What can hang from each mark
Q_28: Q_45 Q_180 Q_215 Q_634
Q_180: Q_250
Q_15: Q_45 Q_938
Q_215: Q_28
Q_250: Q_180 Q_634
Q_195: Q_215
Q_914: Q_15 Q_28
Q_775: Q_250

Each row was made from one small tree. The marks that hang from a mark follow it in brackets, in the order of their numbers. Every link used is in the known rows. Write each row's tree.
Known rows
Q_195[Q_215]: [ -0.9 -12.6  -2.0  12.3  20.9   7.7   3.4 -14.8   3.6 -35.4   7.4  13.0
  -6.5 -22.2  10.3  -1.2   5.3 -31.3   0.9  -0.8]
Q_180[Q_250[Q_634]]: [-12.5  -2.8   4.2  33.5  25.7  12.4   8.0 -14.3   7.5 -20.8 -12.2   5.8
  10.1   3.7   0.7   3.1  24.4 -44.7   0.9  -0.2]
Q_775[Q_250[Q_180 Q_634]]: [ -7.6 -12.3  11.3  37.5  33.0  16.2  10.6 -19.9   4.0 -42.9 -35.1   8.1
  22.7  10.5  -1.8   6.1  10.7 -71.8  -3.9   5.5]
Q_15[Q_45]: [  0.4 -29.3  -6.6  10.7  16.4   8.2   1.4  -0.4 -14.2 -17.2   5.4   9.9
  10.4 -22.8  -1.9  -5.7  -2.5  -8.7   4.0  16.6]
Q_195[Q_215[Q_28[Q_45 Q_180 Q_634]]]: [ -0.7  12.3  -2.4  -4.5   0.9   6.0  -6.7 -10.0  27.2  -9.1  13.2   0.1
  -4.2  -5.4  21.3  -0.9 -13.2 -12.9  -7.1 -13.5]
Q_195[Q_215[Q_28[Q_180]]]: [ -3.8   2.6  -2.3   4.0   9.9   3.8   0.3 -14.9  14.4 -26.5  17.6  11.8
 -11.5 -16.4  17.4  -1.0  -9.7 -33.0  -6.2 -10.9]
Q_28[Q_45 Q_180[Q_250] Q_215 Q_634]: [ -1.1  14.9   2.5  -8.8  -1.6   2.5  -1.8  -1.0  30.2  20.6  -8.1 -15.4
  -3.9  11.6  10.7   7.5   5.3  26.4  -4.1  -9.5]
Q_215[Q_28[Q_634]]: [ -3.1   2.3  -6.7   6.4  13.6   3.9  -6.2 -12.5   2.0 -18.1   5.4   5.3
  -4.3 -18.5   6.6   4.4  -1.4 -19.5  -2.0  -1.1]
Q_28[Q_180[Q_250] Q_215]: [ -5.0   2.5   2.7   1.9   9.2   0.1   7.2  -6.3  14.0  -0.8  -3.6  -1.1
 -12.8  -1.5   6.2   7.6   8.6   1.6  -3.8  -6.0]
Q_28[Q_45 Q_215 Q_634]: [ 7.2  4.3 -5.3 -7.4  4.5  5.3 -6.1 -5.1 10.1  1.9 -7.1 -8.8  3.9 -5.6
  8.9  3.3  0.9 16.0  4.1 -1.3]
Q_914[Q_15[Q_45] Q_28]: [  5.2 -15.3  -2.3  -0.4  -5.3 -11.3   0.1  12.0 -33.1   0.7   6.5   7.1
   1.9  -4.9 -18.1  -6.4  -0.7   5.9   6.9  11.2]
Q_914[Q_15[Q_938] Q_28[Q_180 Q_215]]: [  3.6  -4.3   1.9 -15.6 -18.7 -13.0   6.8  15.0 -24.9  14.9   2.8   1.4
 -16.0   1.8 -16.3  -0.3  -2.3  27.9   1.5   5.3]
Q_250[Q_180 Q_634]: [ -6.2  -4.9   7.7  33.4  25.3  11.0   7.4 -18.5   1.4 -35.5 -13.1   9.6
  23.6   5.0  -0.3   0.9   9.7 -62.9  -0.5   3.8]
Q_28[Q_45]: [  0.5 -14.1  -5.6  11.6  15.5   8.3  -4.9  -8.6  -6.1 -12.8  -5.6   5.9
  19.0 -14.9   5.9  -4.2   4.8 -16.7   5.9   8.0]
Q_914[Q_28[Q_45 Q_180 Q_215 Q_634]]: [ 10.9  15.5   0.2 -21.7 -12.8 -10.4  -4.9   6.0   6.9  17.8  -0.3 -14.7
  -5.1  10.4   1.2   8.1 -12.4  41.1  -1.7  -6.1]
Q_914[Q_15[Q_45 Q_938] Q_28]: [ -0.7 -27.5  -1.0  -0.5 -11.1  -5.5   3.9  20.1 -39.1   7.4   5.5   9.7
   1.6  -6.1 -22.9 -10.6  -1.8  12.6   6.6  21.4]
Q_195[Q_215[Q_28]]: [ -4.9  -0.6  -4.1  12.0  16.1   5.9  -0.9 -17.9   8.5 -34.8  12.4  15.8
  -8.4 -20.9  16.7  -2.6  -3.6 -46.8  -1.1  -8.5]
Q_215[Q_28[Q_45]]: [ -4.0  -1.3  -8.0  12.0  11.3   6.6  -8.8 -12.2  -0.9 -13.9   0.5   9.7
  15.3 -14.2  12.7  -5.2  -4.1 -34.0   3.0  -0.3]

Write each row's tree
[  8.3   8.7  -3.4 -17.2  -3.3   2.1  -4.8  -1.2  17.2  12.5  -1.6 -13.6
   0.3   0.2   9.7   5.6  -6.9  32.7  -2.3  -4.1] -> Q_28[Q_45 Q_180 Q_215 Q_634]
[ 12.1  19.7   0.8 -25.3 -22.5 -16.9  -5.6  11.8  -5.2  28.2   0.1 -14.5
  -7.5  14.9  -7.9   3.9  -4.7  43.7   1.0  -7.6] -> Q_914[Q_15 Q_28[Q_45 Q_180 Q_215 Q_634]]
[-12.5  14.5   4.7  19.5  12.5   8.6   6.2 -17.4  29.7 -23.5   9.0   8.4
  -6.1   4.9  17.3   0.2   2.0 -51.5  -8.3 -18.0] -> Q_195[Q_215[Q_28[Q_180[Q_250[Q_634]]]]]
[  3.1 -16.0   1.1 -16.4 -22.0  -8.3   3.0  26.0 -23.8  24.2  11.0  -3.3
  -8.0   3.0 -22.9  -4.0  -9.3  46.2  -2.3  16.6] -> Q_914[Q_15[Q_45 Q_938] Q_28[Q_180 Q_634]]
[ -2.1  -1.0   6.6 -19.0 -27.0 -10.3   7.4  27.0  -6.0  37.2   3.8  -9.6
 -18.9  17.8 -18.6   0.1  -0.8  50.8  -2.5   5.5] -> Q_914[Q_15[Q_45 Q_938] Q_28[Q_180[Q_250] Q_215 Q_634]]
[-11.8  17.8   4.3  17.7   6.9  11.0   1.0 -15.1  34.3 -12.4   5.3   4.3
   6.9  12.3  22.1  -4.1  -1.3 -48.0  -6.1 -19.1] -> Q_195[Q_215[Q_28[Q_45 Q_180[Q_250[Q_634]]]]]
[  0.1 -14.4  -0.4   0.8 -12.0  -4.9  -1.4  13.3 -31.1  11.4  -4.9   6.2
   9.2   1.2 -15.7  -9.2   4.9   5.5   8.6  13.5] -> Q_914[Q_15[Q_938] Q_28[Q_45]]
[ -5.1  14.3   4.7   9.3   3.9   7.9   4.9  -6.7  25.3   8.6 -11.5  -8.5
  12.4  20.6  10.8   1.8   7.8  -8.7  -1.5 -10.7] -> Q_28[Q_45 Q_180[Q_250[Q_634]] Q_215]
[ 6.1  0.5 -3.9 -8.7  0.9  2.6 -1.6 -3.4  7.3  4.1 -1.4 -4.0  7.1 -4.1
 10.8  0.3 -6.7 12.2  0.7 -2.2] -> Q_28[Q_45 Q_180 Q_215]
[  1.9 -19.8  -0.6  -7.9 -15.4  -5.3   1.5  22.6 -30.0  14.7   5.8   0.8
  -4.5  -1.9 -23.7  -5.9  -1.9  30.8   3.7  19.2] -> Q_914[Q_15[Q_45 Q_938] Q_28[Q_634]]
[ -1.8   6.3  -5.4  -2.4   6.6   1.7  -4.9  -8.7   8.6  -9.2  10.4   1.0
  -8.5 -13.3   7.5   6.4  -8.5  -4.0  -8.2  -4.2] -> Q_215[Q_28[Q_180 Q_634]]
[ -1.6  12.6   7.5 -17.8 -27.7 -10.2   1.6  20.1   1.5  41.3  -7.3 -13.1
 -11.3  25.1 -11.5   1.4   5.1  44.1  -1.0  -1.9] -> Q_914[Q_15[Q_938] Q_28[Q_45 Q_180[Q_250] Q_215 Q_634]]
[  7.3   5.8  -0.8  -7.5  -9.5 -10.9  -8.6   7.4 -17.0  12.9  -4.1  -5.0
   3.9   6.1 -12.2  -0.1   5.7  18.0   5.2   1.9] -> Q_914[Q_15 Q_28[Q_45 Q_634]]
[  7.2   7.3   1.7 -25.4 -28.8 -10.7  -0.9  19.9 -10.3  34.7  -0.8 -11.5
  -7.9  14.2 -12.3  -0.5  -5.6  50.1   1.0   2.5] -> Q_914[Q_15[Q_938] Q_28[Q_45 Q_180 Q_215 Q_634]]
[ 11.0  15.3  -0.9 -16.9 -15.5 -14.0  -7.0   8.1 -11.3  18.5  -5.1  -9.9
  -3.8  10.5  -8.8   1.8   2.6  28.2   7.0  -4.7] -> Q_914[Q_15 Q_28[Q_45 Q_215 Q_634]]
